Each row was made from one small tree. Brackets hold a mark, then the marks that hang from it, in alphabetical order. Every link used is in the known rows. Write each row's tree.
Known rows
(fali (tubazi sibeke) zerip): [-1.572 -0.295  0.647  1.575  1.546 -1.951 -0.060  1.017  1.948  1.107
 -2.454  0.140 -0.995 -0.876 -2.972 -0.123 -0.985 -0.757  1.469  1.810
 -0.054 -2.553 -0.201 -1.281 -0.989 -0.096  1.168 -1.855  1.984]
(tubazi pimem (ralu kabe sibeke) (zerip fali)): [-0.876  0.356 -1.898  0.773 -1.773 -0.392  0.890 -0.875  2.585  1.562
 -1.829 -0.332 -1.262  1.019 -6.587  0.896 -1.784  0.601 -1.936  2.117
 -1.602 -1.766 -1.277  1.501  0.737  1.779  0.498  0.115  4.203]
(pimem fali): [-1.039 -1.058  1.587 -1.150  0.983 -0.899  0.810  1.185  0.628  1.119
 -3.922 -0.017  0.143 -0.319 -3.392 -0.840 -1.472  1.020  1.927  0.495
  0.474 -1.604  0.351 -1.775  1.033 -0.267  0.823 -1.780  1.266]
(ralu (fali tubazi)): [-1.245 -1.321  1.254  1.108  0.993 -0.820  1.566  1.102  0.666  1.688
 -2.829  0.126 -0.384  0.194 -2.880 -0.124 -1.244 -0.063  1.254  0.960
  0.236 -1.769 -0.031 -1.092  0.040  1.104  0.875 -1.833  0.371]
(tubazi (zerip sibeke)): [-1.757 -0.586  1.101 -0.545  0.337 -0.913  0.240  0.141  1.429 -0.052
 -2.246  0.287 -0.074 -0.402 -3.713  1.596 -1.576  1.032  1.511  0.934
  0.720 -2.243 -0.268 -0.264  0.048 -0.210  1.412 -0.419  2.533]
(fali (tubazi (pimem sibeke)) zerip): [-2.052 -0.637  0.082  1.411  1.739 -2.375  0.076  0.753  2.150  1.883
 -2.271 -0.153 -0.991 -0.569 -3.749 -0.436 -1.607 -0.926  0.915  2.020
 -0.360 -2.548 -0.539 -1.392 -0.772 -0.958  1.803 -1.328  2.087]
(ralu fali (kabe tubazi) (sibeke pimem zerip)): [-0.121  2.827  0.901  2.383 -0.095 -2.177  0.981 -1.258  0.182  1.552
 -2.120 -0.325 -0.538  1.045 -3.877 -0.198 -1.459  1.590 -0.641  1.000
  0.304  0.020 -1.901 -1.424  0.604  2.302 -0.307 -0.730  1.152]
(zerip (sibeke (tubazi (pimem fali) (ralu kabe)))): [-1.848  0.522  0.822 -0.588  0.387 -1.705  0.421  0.023  0.920  1.714
 -3.241 -0.077 -0.006 -0.118 -5.039 -0.492 -1.884  1.450  0.200  1.458
  0.722 -0.946 -1.026 -0.620  0.777  0.440  1.223 -1.193  3.076]
(ralu (kabe fali (tubazi pimem zerip))): [-1.236  1.024  0.317  1.668  0.415 -2.164  0.752 -1.019  0.655  1.289
 -0.859 -0.811 -2.731  1.345 -4.065 -0.019 -1.689  1.227 -0.869  1.433
 -0.975 -1.254 -0.603  0.874  0.641  0.305  1.138 -1.364  2.317]
(ralu (fali zerip) (sibeke (pimem (kabe tubazi)))): [-0.936  0.865  0.784  1.753  0.242 -2.233  0.977  0.616  0.343  2.824
 -3.391 -0.482 -0.095  0.015 -4.169 -0.855 -1.750  0.834  0.511  1.392
  0.876 -0.752 -1.255 -1.673  0.129  1.582 -0.063 -1.340  1.030]
(tubazi pimem sibeke): [-0.819  0.593  0.019  0.254  0.374 -2.229  0.119  0.111  1.734  0.988
 -1.775  0.398 -0.638  0.365 -4.650  0.010 -2.000 -0.163 -0.424  0.572
 -1.254 -2.384  0.387  0.269 -0.852 -1.120  1.711 -0.851  2.385]
(pimem (fali zerip) sibeke): [-1.352 -1.059  0.804 -0.566  1.200 -1.711 -0.238  1.251  1.947  1.329
 -4.552  0.769 -0.040 -0.661 -4.036 -1.667 -1.369  0.635  2.422  1.023
  0.497 -1.165 -0.068 -2.274  1.098 -0.838  1.269 -1.521  1.513]
(kabe (tubazi ralu)): [-2.299  0.003  0.960  0.297  0.281 -2.064  1.271 -0.126  0.635  1.076
 -2.334 -1.239 -1.112  0.438 -3.519 -0.288 -1.489  1.674  0.140  0.991
  0.152 -1.845 -0.259 -0.312  0.383 -0.165  1.010 -0.633  1.781]
(kabe fali (tubazi pimem sibeke zerip)): [-1.074  1.368  0.462  1.490  0.761 -2.971  0.639 -0.640  1.696  1.038
 -0.330  0.020 -2.913  1.519 -5.017 -0.027 -1.714  0.706 -1.123  0.897
 -1.334 -2.043  0.285  1.762  0.080 -0.467  2.338 -1.267  2.894]
(fali (tubazi (ralu (sibeke (pimem kabe)))) zerip): [-1.763  0.264  0.051  1.589  1.027 -1.666  0.532  1.204  1.903  2.142
 -3.056 -0.974 -1.009 -1.008 -3.966 -0.424 -1.386 -0.376  0.610  2.832
  0.691 -2.771 -1.100 -1.894 -0.118  1.128  0.221 -1.507  2.047]
(zerip (tubazi ralu)): [-1.979 -0.340  0.190 -0.362  1.069 -1.245  0.844  0.606  0.215  2.131
 -3.238 -1.154 -0.008 -0.933 -2.819 -0.362 -1.531  0.388  1.542  1.175
  0.568 -1.106 -0.264 -1.156 -0.576  0.435  1.250 -0.840  1.575]
(fali (tubazi (ralu kabe (sibeke pimem))) zerip): [-1.582  0.820 -0.089  2.354  0.661 -1.801  0.539  0.568  1.773  1.968
 -2.574 -1.055 -1.268 -0.603 -3.506 -0.110 -1.140 -0.196  0.272  2.941
  0.506 -2.348 -1.661 -1.539 -0.357  1.734 -0.035 -1.331  2.147]
(sibeke ralu): [-1.593  0.877  1.524  0.241  0.962 -2.456  0.622  1.533  0.855  1.102
 -2.572 -0.487  0.666  0.635 -2.468 -0.232 -1.019  0.606  1.952  0.028
  0.952 -1.680 -0.117 -1.731 -0.422 -0.337  0.314 -0.258  0.800]
(kabe (tubazi zerip)): [-2.261 -0.034  1.111  0.426  0.707 -1.738  0.899 -0.203  0.997  0.040
 -1.648 -0.690 -1.182  0.458 -3.522  0.526 -1.463  1.444  0.575  0.663
 -0.103 -2.155 -0.088 -0.135  0.353 -0.466  1.377 -0.553  2.020]
(fali tubazi zerip): [-2.031 -0.929  1.038  1.257  1.792 -1.823  0.500  1.137  1.150  1.618
 -2.601 -0.584 -0.658 -1.079 -2.181 -0.039 -1.195 -0.439  2.097  1.813
  0.573 -2.544 -0.347 -1.924 -0.810 -0.064  0.994 -1.761  1.435]
(sibeke (zerip (tubazi (pimem fali kabe) ralu))): [-0.525  0.549  0.514 -0.616  1.642 -0.827  0.575  0.008  1.058  2.325
 -3.660 -0.459  0.123 -1.291 -4.424 -0.973 -2.138  0.210  0.658  1.531
 -0.092 -1.525 -0.055 -1.712  0.699 -0.821  1.464 -1.092  1.897]
(ralu sibeke): [-1.103  0.362  0.219 -0.280  0.040 -1.670  0.477  0.456  0.315  0.744
 -2.868 -0.398 -0.462  0.051 -3.069  0.537 -1.622  0.951  0.932  0.458
  0.301 -1.155 -0.556 -1.765 -0.693  1.010  0.298 -0.700  1.509]
(fali (tubazi sibeke zerip)): [-1.482 -0.118  0.232  0.998  1.244 -0.831  0.216  0.850  2.730 -0.541
 -1.549  0.567 -1.482 -0.015 -4.018  0.837 -1.016 -0.619  0.539  1.431
 -0.709 -3.255  0.156 -0.281 -0.081  0.332  1.373 -1.419  2.408]
(tubazi (pimem fali) ralu (zerip sibeke)): [-1.203 -0.617  0.333 -0.435 -0.217 -0.287  0.928 -0.105  2.865  1.301
 -3.054  0.279 -0.655 -0.048 -6.650  0.499 -2.027  0.729 -0.876  2.159
 -0.333 -2.951 -0.454  1.130  1.183 -0.597  1.831 -0.454  3.759]
(fali (tubazi pimem (ralu kabe) sibeke) zerip): [-1.236  0.397 -0.700  2.625  0.639 -1.708  0.219  0.108  2.853  1.923
 -2.170 -0.245 -1.988 -0.352 -4.760 -0.398 -1.376 -0.992 -1.053  3.106
 -1.282 -2.889 -0.874  0.188 -0.581  0.090  0.993 -1.552  2.970]
(tubazi sibeke): [-0.982  0.313  0.564 -0.125  0.480 -1.835  0.002  0.599  1.335  0.212
 -2.362  0.509 -0.392  0.008 -3.423  0.027 -1.411  0.353  1.042  0.311
 -0.269 -1.978  0.451 -0.675 -0.538 -0.243  1.050 -1.091  1.664]

Write each row's tree
[-1.003  0.290  0.626  1.221  1.017 -1.591  0.505  0.228  0.246  1.334
 -1.736 -0.601 -2.096  0.548 -2.464 -0.171 -1.152  0.462  0.855  1.488
 -0.027 -1.145 -0.463 -0.887  0.374  1.339  0.419 -2.311  1.243]
(ralu (kabe (fali tubazi)))
[-1.811 -0.493  0.063  0.829  0.966 -1.305  1.191  0.601  1.875  1.646
 -1.953 -0.787 -1.255  0.074 -4.233  0.101 -1.659 -0.489 -0.489  1.955
 -0.567 -3.248 -0.219 -0.315 -0.203 -0.035  1.371 -1.130  2.127]
(fali (tubazi pimem ralu))
[-1.868  0.607 -0.321  0.010  1.371 -2.593 -0.142  1.640  1.913  2.177
 -3.536  0.442 -1.555 -0.329 -4.789 -2.404 -1.950  0.526  1.501  1.719
  0.676 -1.128 -0.005 -1.918  1.483  0.473  1.104 -1.993  1.271]
(pimem (kabe (fali zerip)) (sibeke (tubazi ralu)))
[-1.733  0.863 -0.154  1.283  0.451 -2.781  1.041 -0.573  2.271  1.515
 -0.963 -0.299 -3.027  1.573 -5.560 -0.459 -1.852  0.989 -1.271  1.527
 -0.913 -2.166 -0.149  1.506  0.896 -0.237  2.313 -0.630  2.686]
(kabe fali (tubazi (pimem sibeke) ralu zerip))
[-2.310  0.936  1.855  0.396  1.325 -3.223  0.017  1.206  0.710  1.935
 -3.133 -0.182  1.060 -0.713 -2.604 -0.361 -1.287  0.940  2.779  0.820
  2.048 -0.997 -0.914 -2.058 -0.917 -0.214  0.875 -0.664  1.909]
(fali (zerip (sibeke ralu tubazi)))
[-1.486  1.628  0.682  1.266  0.289 -2.447 -0.010 -0.647  0.591  0.457
 -1.553 -0.750 -1.088  0.827 -3.612 -0.388 -1.224  1.373 -0.156  0.955
 -0.309 -1.020 -0.818 -0.408  0.426  0.389  0.392 -1.121  2.095]
(ralu (kabe (tubazi (sibeke pimem))))
[-2.431  0.601  1.306 -1.011  0.337 -2.920  0.084  0.739  0.436  2.376
 -2.277 -0.075  2.222  0.753 -4.464 -0.286 -1.137  1.367  1.910 -0.176
  1.340  0.205 -0.919 -0.785 -0.003  0.495  1.241 -0.226  3.616]
(zerip fali (sibeke ralu (tubazi pimem)))
[-0.798  1.355 -0.075  1.016 -0.408 -1.541  0.680  0.262  1.408  1.935
 -3.430 -0.773 -0.643 -0.089 -4.434 -0.601 -1.502  1.027 -0.057  2.172
  0.606 -1.551 -1.493 -1.290  0.653  1.844 -0.437 -0.902  2.121]
(tubazi (ralu kabe (sibeke (pimem (fali zerip)))))
[-1.510  0.073  0.288  0.563  1.784 -1.879  0.132  0.295  2.082  0.844
 -1.751  0.169 -0.829 -0.055 -4.007 -0.047 -1.652 -0.610  0.402  1.248
 -0.594 -2.561 -0.180 -1.523 -0.146 -0.848  1.881 -0.994  1.877]
(fali (tubazi (pimem (sibeke zerip))))
[-1.706  0.856  0.067  0.924  0.018 -2.524  0.810 -0.658  1.685  1.136
 -1.709 -0.588 -1.659  0.929 -5.264 -0.454 -1.770  0.923 -1.664  1.184
 -1.267 -2.181 -0.179  1.078 -0.049 -0.851  1.676 -0.554  2.871]
(kabe (tubazi pimem ralu sibeke))
[-1.245 -1.683  0.781 -0.611  1.701  0.758  0.426  1.735  1.981  0.621
 -4.129  0.057 -1.188 -0.677 -5.144 -0.953 -1.346  0.112  0.958  2.059
 -0.345 -2.488  0.248 -1.668  2.517 -0.074  0.617 -2.717  2.020]
(pimem (fali (tubazi zerip)) kabe)
[-2.160 -1.741  0.924 -0.944  0.286 -1.320  0.055 -0.125  0.449  1.977
 -2.150 -0.298  0.932  0.061 -4.334  0.769 -1.095  0.668  1.333  0.902
  0.361 -0.603 -0.726 -0.200  0.032  0.314  1.658 -1.135  3.999]
(zerip (fali (tubazi pimem)) sibeke)
[-1.432  3.059 -0.220  1.103  0.279 -2.293  0.232  0.253  1.103  0.491
 -1.570 -0.320 -0.573  0.488 -4.157  0.191 -1.716  1.003  0.164  1.108
  0.691 -1.260 -1.670 -1.703  0.248  2.734 -0.199 -0.675  2.206]
(ralu kabe (sibeke pimem (tubazi zerip)))
[-0.361 -0.123 -0.378 -0.139  0.520 -0.159 -0.070  0.654  3.321  0.470
 -2.959  1.079 -1.399  0.088 -7.196 -0.571 -2.085 -0.280 -1.128  1.667
 -1.962 -2.969  0.542  0.688  1.548 -1.207  1.567 -1.611  3.312]
(tubazi (pimem fali kabe) sibeke zerip)
[-0.324  1.735  0.855  0.729  0.606 -1.893  1.357  0.407  0.542  1.567
 -3.056  0.842  0.180  0.103 -3.436 -0.318 -1.877  0.952  0.981  0.185
  0.744 -0.560 -0.716 -2.396 -0.192  2.260  0.455 -0.955  0.543]
(ralu fali (sibeke tubazi zerip))
[-1.454  1.842  0.865  1.095  0.389 -3.398  1.297 -0.160  0.235  2.080
 -1.481 -1.291 -2.106  1.228 -3.772 -0.598 -1.478  1.700 -0.262  1.033
  0.705 -1.176 -0.680 -0.173  0.303  1.489  0.935 -1.124  1.825]
(kabe fali (tubazi (ralu (sibeke pimem))))
[-1.165 -0.152  0.713  2.013 -0.200 -0.740  1.378 -0.632  0.656  1.032
 -2.332 -0.178 -1.456  1.132 -3.824 -0.012 -1.280  1.417 -0.279  1.262
 -0.631 -0.754 -0.859  0.401  1.065  1.276  0.351 -1.235  1.233]
(ralu fali (kabe (tubazi zerip)))
[-0.892  0.811  1.240  2.223  0.397 -1.994  0.915  1.070  0.856  2.295
 -3.256 -0.177  0.285  0.784 -2.637 -0.817 -0.840  0.466  1.460  0.997
  0.646 -0.690 -1.024 -1.245 -0.124  0.781 -0.445 -0.773  0.402]
(sibeke (ralu (fali zerip) kabe))
[ 0.365  1.272 -0.208  2.468  0.174 -0.675  0.954 -0.830  1.085  1.642
 -2.482  0.270 -1.428  0.672 -4.282  0.246 -1.529  0.014 -1.266  1.881
 -1.073 -0.654 -1.673 -1.161  0.103  2.162  0.020 -1.356  1.506]
(ralu (fali (tubazi pimem)) kabe (sibeke zerip))
[ 0.219  0.935  0.525  1.009 -0.127 -1.120  1.065  0.040  2.453  1.131
 -2.950  1.232 -0.343 -0.003 -4.463 -0.282 -1.549  0.256 -0.030  1.053
 -0.248 -2.269  0.276 -0.139  0.258  0.639  0.914 -0.689  1.164]
(tubazi (ralu fali) (sibeke zerip))
[-1.454  0.765  1.386  0.716  1.906 -2.645  0.335  1.497  0.641  2.436
 -2.052 -0.855 -0.374 -0.493 -3.227 -0.962 -1.718 -0.083  1.848  1.497
  1.417 -2.445 -0.060 -1.949  0.486  0.343  0.711 -2.177  1.084]
(sibeke (pimem (kabe (fali tubazi zerip))))
[-0.805 -0.569  0.225 -0.779  1.758  0.067 -0.312  1.209  3.098  0.671
 -4.858  0.892 -0.997 -0.774 -5.883 -2.049 -1.384  0.157  0.768  2.213
 -0.244 -1.911 -0.011 -2.737  3.150 -0.509  0.860 -2.121  1.819]
(pimem (fali (tubazi ralu)) kabe (sibeke zerip))
[-0.782  0.665 -0.410  1.022 -0.232 -1.821  1.167 -0.370  1.207  2.501
 -1.804 -0.769 -1.962  0.839 -4.565 -0.396 -2.094  0.476 -1.210  1.907
 -0.823 -2.025 -0.426  0.752  0.257  0.416  0.922 -1.087  2.030]
(tubazi pimem (ralu (kabe fali)))
[-1.746  0.032 -0.027  0.627  0.863 -1.868  0.519  0.555  0.482  2.675
 -3.682 -1.087 -0.215 -1.469 -2.716 -0.347 -1.566  0.217  1.737  1.810
  0.712 -1.008 -0.889 -1.663 -1.307  0.620  0.859 -0.866  1.823]
(fali (zerip (tubazi (ralu sibeke))))
[-1.042 -0.512  0.853 -0.013  1.210 -1.774  0.316  1.223  0.287  2.373
 -3.199 -0.465 -1.240 -0.660 -3.112 -1.044 -1.902  0.485  1.885  1.416
  0.568 -1.482  0.396 -1.530  0.600 -0.192  0.594 -2.388  0.907]
(pimem (kabe (fali zerip)))
[-1.241 -0.391  0.020 -0.767  1.137 -1.825 -0.464  1.198  1.171  1.242
 -3.265  0.422 -1.470  0.179 -4.294 -1.438 -1.793  0.588  1.535  0.961
  0.133 -0.895  0.424 -1.680  1.466 -0.264  1.046 -1.944  0.972]
(pimem (kabe fali) sibeke)
[-0.874  0.482  0.203  2.012  1.256 -2.697  0.687  0.647  2.006  2.659
 -1.618 -0.085 -2.396  0.109 -3.964 -0.630 -1.484 -0.778  0.075  2.199
 -0.432 -2.616  0.016  0.264 -0.685  0.330  1.696 -2.082  2.168]
(kabe (fali (tubazi pimem ralu sibeke) zerip))
[-1.995 -0.510 -0.301  0.868  1.394 -1.220  0.313  0.564  2.923  0.269
 -1.387  0.314 -1.458  0.280 -4.827  0.548 -1.576 -0.804 -0.028  1.648
 -1.003 -3.210 -0.199 -0.348  0.113 -0.523  2.044 -0.849  2.469]
(fali (tubazi (pimem sibeke) zerip))
[-1.227 -0.645  0.526  0.184  1.566 -0.804  0.453  1.323  1.136  1.234
 -2.434 -0.282 -2.041 -0.123 -3.840 -0.382 -1.605  0.033  1.057  1.682
 -0.014 -2.286  0.425 -1.027  1.177  0.393  0.838 -2.516  1.387]
(pimem (kabe (fali (tubazi zerip))))
[-1.981 -0.197 -0.363  0.674  1.187 -2.306  0.253  0.405  1.296  2.996
 -3.275 -0.724 -0.208 -1.227 -3.676 -0.852 -1.913 -0.277  1.253  1.892
  0.105 -1.366 -0.605 -1.058 -1.048 -0.755  1.801 -0.643  2.070]
(fali (zerip (tubazi (pimem sibeke) ralu)))
[-0.609  0.695  1.135 -0.571  2.031 -1.527  0.465 -0.156  0.509  1.989
 -2.979 -0.251  0.562 -1.140 -3.255 -0.476 -1.996  0.191  1.464  0.660
  0.118 -1.236  0.015 -2.022 -0.167 -1.010  1.833 -0.958  1.683]
(sibeke (zerip (tubazi (pimem fali))))
[-1.797  1.604  1.721  0.977  1.376 -2.866  1.443  2.158  0.790  1.970
 -2.760  0.250  1.053  1.004 -2.950 -1.346 -1.205  0.648  1.978 -0.230
  1.413 -0.948 -0.304 -1.948 -0.049  1.245  0.395 -0.776  0.173]
(sibeke (ralu fali) tubazi)
